What can hang from each mark
j_721: j_145 j_275 j_559 j_861
j_552: j_861
j_861: j_552
j_974: j_78 j_275
j_78: j_782
j_145: j_721 j_782
j_275: j_721 j_974
j_782: j_78

In the rows, zero is written as 128.
Known rows, with every way that one mark hangs from another
j_974{j_78}: [133 135 106 124 145 123 166 134 151 130 136 125 113 148 120 159 149 128
 112  85 136 116 155 114]
j_721{j_145 j_559}: [110 165 118 107 121  87 154 174 167 106 157 115  96 152 115 155 145 105
 126 116 142 101 108 148]
j_721{j_275 j_559}: [109 132 132  95 126  95 148 204 152 117 152 115  84 126 141 161 133 112
 136 131 119 119 109 142]
j_145{j_721{j_861} j_782{j_78}}: [139  80 128  85 166 117 166 162 168 141 152 131 126 180  82 230 158 105
 133  95 207  96 111 152]
j_145{j_721{j_861} j_782}: [143 102 155  90 163 124 141 161 158 127 138 138 130 168  58 214 177 113
 114  98 199 101 116 141]
j_721{j_275 j_559 j_861}: [111 133 141  74 113  99 159 209 187 121 168 107  73 141 128 193 132 110
 131 132 132 127  65 151]
j_974{j_275}: [110 121 137 104 130 109 124 164 106  91 127 111 123 133 135 153 118 129
 144 101 147 114 101 148]
j_145{j_721{j_275 j_861} j_782{j_78}}: [121  80 132  78 168 118 174 185 153 156 163 132 112 173  91 252 165 109
 143  99 188  95  99 163]
j_145{j_721}: [132 115 141 113 159 118 115 154 130 114 147 129 137 134  89 192 152 101
 128 100 154 101 138 145]
j_552{j_861}: [121 135 145 127 132 149 102 132 123 116 127 125 111 157 118 178 141 131
 138 116 150 114 113 142]
j_974{j_78{j_782}}: [145 144 100 130 155 148 179 127 171 153 131 118 136 144 119 179 153 127
 123  63 139 108 181  85]
j_275{j_721}: [115 145 143 106 120 157 113 137 121 120 161 111 105 147 128 138 174 134
 146 116 143 104 137 127]
j_721{j_145 j_559 j_861{j_552}}: [100 170 132 114  99  89 185 179 206 106 183 122  94 180  93 201 138  76
  96 120 156 122  89 149]
j_275{j_974}: [116 142 115  84 143 118 127 133 120 101 128 128 145 146 138 130 160 120
  91 129 146 100 146 125]
j_721{j_145{j_782} j_559}: [119 154 125 105 136  87 171 176 165 113 135 129  99 172  95 150 166 118
 119 114 174  97 124 137]
j_145{j_721{j_861}}: [134 116 150  95 145 124 123 159 162 121 162 124 126 147  81 222 153  98
 124 102 165 107 100 153]
j_275{j_721{j_559} j_974}: [110 158 130  70 130 123 135 161 143  88 157 111 112 160 149 109 176 126
 112 139 148  93 131 127]
j_974{j_78{j_782} j_275{j_721}}: [119 145 125 115 144 165 170 146 134 128 147  94 128 157 136 171 154 149
 160  50 145  96 143 104]
j_861{j_552}: [109 138 133 144 122 121 150 139 137 115 146 141 129 149 110 162 136  94
  98 114 151 133 160 121]
j_974{j_78 j_275}: [117 124 116 114 147 110 166 156 123 103 128 114 119 149 133 165 125 139
 129  73 137 114 120 131]
j_974{j_275{j_721{j_145}}}: [ 85 158 144 101 117 137 122 156  96  94 165 101 109 160 130 158 162 137
 165  96 146  87  94 158]
j_721{j_145}: [108 165 120 116 122 118 138 138 131 123 154 125 115 152 108 169 161 115
 131 106 141  94 123 145]
j_721{j_559 j_861}: [131 136 137  83 114 100 151 187 203 108 156 108  88 148 119 174 125 104
 121 125 152 129  76 141]
j_974{j_275{j_721}}: [ 98 133 151  98 120 142 114 160  95  94 150 101 112 144 141 144 145 141
 163 103 147 104 100 144]
j_782{j_78}: [118 105  96 110 136 112 150 144 140 133 149 115 113 148 149 167 124 115
 148 110 151 112 127 143]

Rows
[ 94 161 125 108 130 138 164 149 113 108 168 102 103 176 127 166 166 145
 149  68 139  85 111 143] | j_974{j_78 j_275{j_721{j_145}}}
[100 140 130  56 126 124 143 163 143 121 159 121 115 152 136 188 164 117
 104 135 136 103  89 145] | j_721{j_275{j_974} j_861}
[114 149  99  92 160 140 177 145 139 146 139 123 140 148 144 178 173 128
 105  91 122  89 170 100] | j_721{j_275{j_974{j_78{j_782}}}}
[102 134 151  92 118 115 128 190 124  82 154  94  96 144 146 136 132 134
 160 111 146 111  87 148] | j_974{j_275{j_721{j_559}}}
[ 95 164 103  85 161 115 195 148 120 138 142 143 123 187 112 174 210 136
  89 100 148  68 153 128] | j_721{j_145{j_782} j_275{j_974{j_78}}}
[119 117 153  77 143  99 146 216 180 119 177 115  95 141  94 231 141  90
 132 116 142 111  76 164] | j_145{j_721{j_275 j_559 j_861}}
[ 96 127 148  84 148 116 151 172 144 116 177 142 142 162  94 238 167  78
  86 120 152 102 119 150] | j_145{j_721{j_275{j_974} j_861{j_552}}}
[ 97 168 133 122 103 119 168 140 172 124 179 131 112 179  87 212 156  85
 101 108 159 115 106 148] | j_721{j_145 j_861{j_552}}
[122 144 133  97 134 168 174 151 163 133 160  86 118 168 130 199 154 143
 155  53 153 101 110 109] | j_974{j_78{j_782} j_275{j_721{j_861}}}
[ 88 160 144  94 113 112 137 187 124  84 169  94  92 161 136 149 146 128
 165 104 144  90  79 161] | j_974{j_275{j_721{j_145 j_559}}}
[121 120 152 119 139 120 144 157 165 117 170 136 135 159  69 232 148  75
 102 101 170 121 120 147] | j_145{j_721{j_861{j_552}}}
[133 153  90  99 163 138 176 120 157 134 127 121 160 157 136 156 172 125
  90  85 144  90 186  85] | j_275{j_974{j_78{j_782}}}
[124 167 106  93 154 172 167 114 147 136 151 111 148 171 141 144 201 142
 109  84 145  79 183  85] | j_275{j_721 j_974{j_78{j_782}}}
[108 196  98  95 148 166 176 111 144 139 168 112 142 189 130 160 217 134
 114  76 143  57 172  98] | j_275{j_721{j_145} j_974{j_78{j_782}}}
[112 137 139  83 122 120 176 188 171  96 168  91  80 171 137 171 136 138
 145  84 145 115  70 139] | j_974{j_78 j_275{j_721{j_559 j_861}}}
[ 75 163 157 105  97 136 149 159 128  97 187 107 107 182 113 195 155 114
 140  97 160 102  76 159] | j_974{j_275{j_721{j_145 j_861{j_552}}}}
[ 99 140 142 113 119 143 180 156 148 106 172 108 103 182 123 188 146 126
 125  76 153 121 104 129] | j_974{j_78 j_275{j_721{j_861{j_552}}}}
[ 81 173 113  80 133 113 147 151 107 120 161 128 125 157 132 173 184 117
 113 126 123  73 122 152] | j_721{j_145 j_275{j_974}}
[103 121 158 109 139 122 150 180 153 131 181 137 120 152  78 252 154  78
 112 110 151 116 109 156] | j_145{j_721{j_275 j_861{j_552}}}
[ 83 174 112  72 131  84 165 191 143 104 165 120 104 157 139 162 167 105
 111 136 121  82 106 153] | j_721{j_145 j_275{j_974} j_559}
[ 68 177 126  86 111 116 177 156 145 122 186 136 122 183 111 217 176  89
  81 127 140  96 103 152] | j_721{j_145 j_275{j_974} j_861{j_552}}
[ 99 141 121  69 136  88 154 194 143  99 146 118 107 138 154 144 149 111
 105 143 122 105 118 138] | j_721{j_275{j_974} j_559}
